What can hang from each mark
J: W
D: L
Z: X
K: W X
G: X
L: D X
X: C K L Z
W: J

Every row comes from one small tree of marks. The marks that hang from a mark follow it in brackets, in alphabetical order. Every link used is in the known rows. Which tree was each row made from?
Known rows
L(D X(C K)): [ 29 -10  -5 -26   8  27  37   7  -9  -7   6  -4 -21  37 -25 -23   2  36
  -3  57 -13]
K(W X(C Z)): [-16  12  14  16   7  14 -31 -30 -32  12  -4  17 -12 -19  17  15  11 -57
 -34 -23  18]
L(D X(C K Z)): [ 11  -7 -14 -16 -15  36  49 -13 -47   3   3 -10 -19  49 -26 -20  -6  32
  -8  41 -10]
K(X(C L Z)): [-31  20   3  15   2  22 -28 -10  -7  25   4   5  20 -18   1  -3  -6 -28
  12  -9  26]
K(X): [  8  -1  10 -30  46 -19 -56  21  31  -2 -16   5  -8 -27  37  -9   4 -18
  24 -28   7]
L(X(K)): [ 23 -21 -14 -35  -2  12   4   6   2 -24  -1 -17  -3   3  18 -21   2  31
  31  19   1]
Z(X): [ 33 -30 -13 -26   6 -25 -33  22  41   6 -26  -5   3   2  27  -2   1  19
  19 -30 -38]
W(J): [ 12  -3   9 -20  46 -62 -27  31  51 -15 -21 -16  -8   1  35 -10  -6  29
  20 -52  19]
D(L(X)): [ 30 -29 -37 -37  47   3  12  33  25  -7 -24   3 -14  13  11 -15  17  41
  45  14 -28]
D(L(X(C))): [ 25 -28 -42 -24  38  25  18  20  19   5 -14   4  -9  23  -9 -10  21  39
  26  33 -14]
J(W): [ 22 -25  12 -10  44 -75 -31  23  30  -5 -20 -12 -14   2  42  -3  10  22
  26 -53   9]
G(X(K(W) L)): [-27  14   1   6 -39 -23 -14   0  12 -19  16  -5  18 -37   3  22  -1 -29
  17  -8  10]
Z(X(C K L(D))): [ 24 -10  -1   2 -23  21  24   8   7  18  10   4  15  20 -35  -7  -7  28
  -9  38 -45]
Z(X(C)): [ 27 -29 -18 -15  -6  -3 -25  10  33  17 -15  -5   6  11   7   4   4  17
   0  -9 -22]
G(X): [-13  -7 -18 -37   2 -56 -42  30  52  -8 -14 -21  -6  -9  24   5  -6  -3
  47 -39   9]
X(L): [-12   3   4  -7   9 -26 -30  30  52   0  -6  -9  12 -23  10  -4   0   6
  42 -16  -5]
G(X(K(W) L(D) Z)): [-31  25   4  12 -43 -15  23  -9 -28  -3   8  -1  -3  -5 -20  16 -14 -27
  -4  -8 -17]
G(X(C K L Z)): [-50  13 -32   4 -67   2   5 -13 -13   9  20 -29  29  -6 -15  10 -19  -5
  31  -4  32]
G(X(C K Z)): [-34  -1 -37 -18 -56 -10  -1 -18 -21   5   9 -35   6   7  -3   9 -10  -3
  22 -16  30]
K(W(J) X(C L(D))): [  5  36  53  36  65 -11  -5  10  18  -1   5  40  -8  -5 -10  -2  -6 -27
 -48  -1  13]
D(L(X(C K(W(J))))): [ 34 -19 -19   6  30  20  52  -9 -22 -27   5  11 -10  17  -1   0  15  35
 -27  30   8]

Which tree is each row?
[ -9  12  24  37  -7  -9  12 -13   5 -19  22  -1  15 -15  -3   9  -2   0
 -30   1  33]
X(C K(W(J)) L)
[ 26  -8   0 -22  34  11  18  26  20   3 -11   5 -25  42 -23 -22   3  27
  -2  38 -16]
L(D X(C))
[ 34  -7  18 -14  12  15  31   1 -21 -25  -1  13 -32  16  -6 -11   8   8
 -19  36 -32]
L(D X(K(W)))
[ 21  -7  13  40 -21   4  15 -17   1  -9  15   8  32  -4   1  15  -9  10
 -40  -1   2]
Z(X(C K(W(J)) L))
[-35  11   3  35 -54  27  14 -37 -39   5  18  -6  15 -16 -18  18   5 -26
 -21   8  10]
X(C K(W) L Z)
[ 36  -1  22   9  27   8  50  -4 -20 -28   8  15 -26  39 -12 -15  -1  26
 -52  34   8]
L(D X(C K(W(J))))
[  9 -22 -40   5 -16  55  55 -35 -66  -3   1   6 -11  17 -15   9  22   8
 -17  38 -14]
D(L(X(C K(W) Z)))
[-20  28  17  13  21  19  -4   2  -8  31   0  18   1   4 -24 -10  -8 -22
  -4   6  -4]
K(X(C L(D) Z))
[ 28  -8   7  -6  14 -15  -4  37  44  16 -15  12   5  12  -9  -8  -9  24
  14  -2 -67]
Z(X(L(D)))
[  2  25  44  29  53 -30 -38   9  28 -16  -3  27  10 -41  35   3  -7 -31
 -15 -38  29]
K(W(J) X(L))
[-44  16 -11  16 -61 -12   1 -22 -26  -8  12 -13  17 -28   5  25 -11 -33
  14 -25  11]
G(X(K(W) L Z))
[ 27 -27  -5   6 -36  19  -1 -24 -14  -2   4   4   5  -2   4  20  13  -8
 -39   8 -23]
Z(X(C K(W)))
[ 10  -1   4   6 -20  44  53 -30 -66  -3   5   7 -27  37 -26  -3   4   1
 -43  40 -16]
L(D X(C K(W) Z))
[ 17  11  38   5  66 -40 -44   6  19 -22 -13  22 -13 -28  48   2   2 -30
 -24 -51  27]
K(W(J) X)
[-35   5 -14  10 -48  21  10 -21 -20  12  16 -23  23  -5 -16   2  -6   7
  16   6  15]
X(C K L Z)
[-36  10 -17  -2 -19 -27 -29  26  54   7   7 -14  22 -12 -10  10  -8  -8
  39  -6  26]
G(X(C L))
[-17  13   3  -7 -19  -2  27   3 -18   7   3 -12  -3  10 -22 -10 -12  15
  18   3 -29]
X(K L(D) Z)
[-14   5  -3  -6  12   8 -34 -13 -12  20  -9   1  -4  -7  17  -2   1 -26
   3 -23  25]
K(X(C Z))
[-20  31  33  35  16  24  -3 -13 -29  23   4  33  -9  -8 -23   8   2 -52
 -41   6 -10]
K(W X(C L(D) Z))
[-14  14  11   6  25  10 -41  12  31  12   8  10  20 -31   2  -6   2 -24
  15   4  23]
K(X(C L))
[-30   6  -9  -1 -40   1   2 -10 -15   1   5 -26  19 -15   5  -3 -10   8
  34 -14   0]
X(K L Z)
[-18  -6  -3  12 -44  15   7 -39 -48  -1   6 -11 -10  -4  -3  18  11 -22
 -30  -6   9]
X(C K(W) Z)
